Each row was made from one walk, in order. Every step used is in the known rows, and no mark comes twice. Write each row's walk.
(in the rows, 128 means zero)
Known rows:
vurez neka sibob dabed: [149 153 129 101 166 141 127 111 155  91 149 113 145 130  88 112 165  72
  89 133 139 144 156 128 153 184 143]
talaz muvuz: [169 129 140 103 126  64 149 141  81 178 135 158 119 118 127  93 172 132
  63 148 117 126 107 124 139 157 113]
gimeva muvuz ragok pakugu: [114 114 131  72 149  78 108 120  50 115 133 202 141 167 145 129 169 122
 121 115  87 115 122 128 168 133 118]
ragok muvuz: [131 135 165 101 120 112 181  89 107 158 108 111  84 127 115 108 153 113
 109 204  97 136 113 143 104 192 120]
neka sibob: [128 105 130 128 123 150 157 103 125 132 144  96 114 111 121  87 168 131
  73  96  91 139 132  93 143 159 126]
kugu pakugu ragok muvuz: [107 118 134 158 128  79 150 129 140 192 115  82 112  87 118 122 152 121
  72  79 166 108 110 118  82  73 127]
neka vurez kugu pakugu ragok: [133 169 111 146 143 103 130 112 145  85 143  75 143 125 143 108 129 148
  55 108 159 112 199 147  77 129 123]
gimeva muvuz ragok pakugu kugu fiduso: [120 109 121  76 158  87  94 128  59 119 115 201 143 170 164 124 131 117
 137  80 112 119 118 119 164 106 121]
sibob neka vurez kugu: [137 189 109 105 178 103 153 131 116  84 157 127 138 134 119 123 139 123
  98 158 138 108 158 184 119 130 134]
tisaviz talaz muvuz: [165 113 163 119 187  33 170 161  79 142 139 137 115 128 152  97 116 123
  96 110 141 167 123 120 143 144 104]
neka sibob dabed: [133 120 121 114 138 141 140 119 150 121 131  93 110 143  95  87 177 114
  62 121 121 148 141 104 132 146 153]
gimeva muvuz ragok pakugu kugu: [121 116 124  74 159  94  97 117  52 107 128 206 145 164 154 129 144 123
 132  95 104 101 134 129 172 117 116]
vuzo ragok muvuz: [ 99 140 161  99  93 124 177 125  61 142 108 115 100 134 137 159 191 125
  94 133  65 134 157 106  94 180 125]
kugu vurez neka sibob dabed: [127 141 141 158 175 128 147 147 147 124 121 113 114 134 116 109 138  76
 115  81 132 138 154 161  95 133 160]
fiduso kugu pakugu: [153 118 138 135 178  48 194 175 115 120 162 131 129  70  96  60 155 140
  56 148 122 145 108 153 112  48 103]
sibob neka vurez kugu pakugu ragok: [125 184  98 126 178  92 144 137 133 105 155 111 146 121 122 136 135 121
  85 120 165  99 158 177 106  88 139]
talaz muvuz ragok pakugu kugu vurez neka: [136 137 112 123 185  98 113 132  64 133 112 157 138 139 161 121 126 127
  70 100 140  86 134  95 140 127 113]
talaz tisaviz: [138 140 140 109 130  47 131 142  61 121 115 174  91 148 135 107 132 148
  66  84 104 158 116  97 141 116 137]
fiduso kugu pakugu ragok: [146 119 124 149 174  38 185 181 125 137 158 127 132  51 102  79 144 135
  55 120 128 125 114 147 106  20 102]
dabed sibob neka vurez: [131 137 100 135 179  92 183 142 111 127 165 116 138 124 171 104 126 100
  88 106  93  91 138 124 126 120 108]
ragok pakugu kugu fiduso: [128 113 136 105 158 146 137 112  76 132  82 126  99 131 129 104  87 123
 129 104 148 113 141 106 108 120 115]
vurez kugu pakugu ragok muvuz: [142 170 131 122 137 108 109 135 147 134 151  76 138 104 142 111 148 123
  99  90 183 129 177 146  96 132  92]
gimeva muvuz ragok pakugu kugu vurez neka sibob: [117 117 121  98 173 118  93 112  81 102 133 191 154 170 161 140 135 102
 130  64 119 113 150 129 167 107 137]
ragok muvuz gimeva: [110 103 155  93 127 134 194  86 112 128  91 125  81 123 108 114 135 138
 124 189 114 121  85 120 132 178 113]
dabed sibob: [140 110 127 128 149  94 173 147  95 146 155 116 124 106 173  78 140 105
 100  90  69 101 133  96 133 155  77]
sibob neka vurez: [124 165 112 113 175  91 174 128 104 104 141 138 124 129 106 122 144 124
  93 160 116  98 126 174 121 115 147]
tisaviz talaz muvuz ragok: [147 114 144 123 206  34 153 163  64 118 132 137 124 133 168 102 111 133
  89  92 131 146 118  94 156 133  95]
tisaviz talaz muvuz ragok pakugu: [139 113 146 120 208  42 155 153  57 119 127 133 121 143 166 111 110 134
  88 102 136 148 126  88 149 135  97]
sibob dabed: [144 150 135  84 153  83 134 157 118 117 112 135 100 147  73  85 174 106
  91 172 126 126 131 153 113 151 141]

Write each row's walk:
[128 123 140 102 160 156 141  99  63 116 104 134 103 122 115 110 107 130
 120 122 135  87 166 117 119 134 110]	ragok pakugu kugu
[164 160 133  88 136 103 111 160 125 115 132 105 127 126 155  77 126 119
 135 104 143 168 148 140 116 176  81]	vurez kugu fiduso
[120 124 136 135 177 181 139  97  94 114 104 116 110 131 127 121  93 107
 125  86 152 101 182 123 105 120 135]	ragok pakugu kugu vurez neka sibob
[ 92 134  96 127 210 157  99 119  82  64  95 119 130 152 147 124 109 124
  96  74 127  69 161  79 135 115 118]	muvuz ragok pakugu kugu vurez neka sibob dabed
[128 143 154 155 171 106 156 157 115 129 119 133 111 114 122 108 133  85
 138  91 112 120 144 175  96 141 136]	kugu vurez neka
[151 141 121 147 195 168 115 139 137 107 110 130 120 121 134 101  76  92
 137  40 171  91 177 155 115  92 148]	pakugu kugu vurez neka sibob dabed
[151  92 158 114 191  49 177 158  81 121 128 146 113 125 146 102 101 140
 106  98 153 157 103 104 163 134 101]	tisaviz talaz muvuz gimeva
[158 139 144 145 200  61 197 184 118 102 154 154 123  78 108  76 127 104
 103 150  96 141 135 189 104  77 112]	fiduso kugu vurez neka
[148 132 127 154 187 172 123 132 128 112 117 129 121 104 146 101  71 101
 143  30 156  87 173 149 120  97 135]	pakugu kugu vurez neka sibob
[ 95 118 101 111 189 130 110 126  51  85  82 129 120 134 161 108 101 148
 108  78 105  70 125  64 140 117  89]	muvuz ragok pakugu kugu fiduso
[157 139 133 146 203  75 187 180 146  97 153 140 126  97 100  77 132  95
  86 147 115 154 142 182 102  70 133]	fiduso kugu vurez neka sibob dabed
[ 84 118 154  94  98 138 186 122  64 123  97 124  97 130 131 164 177 142
 103 122  79 125 137  92 114 172 120]	vuzo ragok muvuz gimeva
[130 172 117 145 139 108 138  97 155  94 136  66 135 133 147 116 126 142
  56 132 164 119 196 150  67 138 129]	neka vurez kugu pakugu ragok muvuz
[143 129 113 107 156  64 124 147  61 144 126 159 132 125 154  99 166 149
  52 121 100  96 100  88 159 147  98]	talaz muvuz ragok
[151 140 131 145 189 154 125 143 110 112 111 143 117 102 142 101  69 102
 153  43 153  76 168 165 116  98 126]	pakugu kugu vurez neka
[118 121 143 130 170 157 146 113  70 127  93 129  94 131 125 112  96 124
 130  97 139  90 171 133  93 112 125]	ragok pakugu kugu vurez
[117 132 132 129 114  86 160 117 119 184 105 112  97  82 127 140 131 109
 107 127 106  88 127 129  98 127 112]	pakugu ragok muvuz
[129 150  88 150 182  89 159 151 136 134 173  92 155 116 182 116 119  97
  82  66 135  89 158 122 111  89 105]	dabed sibob neka vurez kugu pakugu ragok
[ 96 141 147 116 137 159 146 137  44 109 102 129 118 135 140 171 148 116
 112  60 106 104 206 105  94 136 130]	vuzo ragok pakugu kugu vurez neka
[154 131 136 153 197  79 196 174 132 101 158 140 128  82 113  77 129 104
  90 138  98 150 139 176 109  74 119]	fiduso kugu vurez neka sibob
[119 126 126  91 177 100  93 124  65 102 128 205 151 168 158 140 134 102
 143  78 118 103 146 143 160 112 129]	gimeva muvuz ragok pakugu kugu vurez neka
[102 109 127 124 118 102 167 115 122 163  94 121  94  79 121 145 117 125
 116 116 119  78 109 113 117 117 109]	pakugu ragok muvuz gimeva
[ 89 126 100 134 203 160 107 111  69  70 101 119 132 134 160 123 105 132
 102  63 112  65 158  72 143 121 107]	muvuz ragok pakugu kugu vurez neka sibob
[144 125 133 151 174 147 135 150 101 128 102 140 101 102 148  89  73 125
 147  41 138  74 158 158 106  82 124]	pakugu kugu vurez
[133 154 127 119 139 118 115 134 149 120 143  83 137 101 138 114 138 135
 105  82 192 122 163 132 110 124  89]	vurez kugu pakugu ragok muvuz gimeva
[139 111 143 142 224  60 146 160  64 118 115 133 118 144 181 112  75 130
 104  63 157 135 140  98 135 102 107]	tisaviz talaz muvuz ragok pakugu kugu vurez
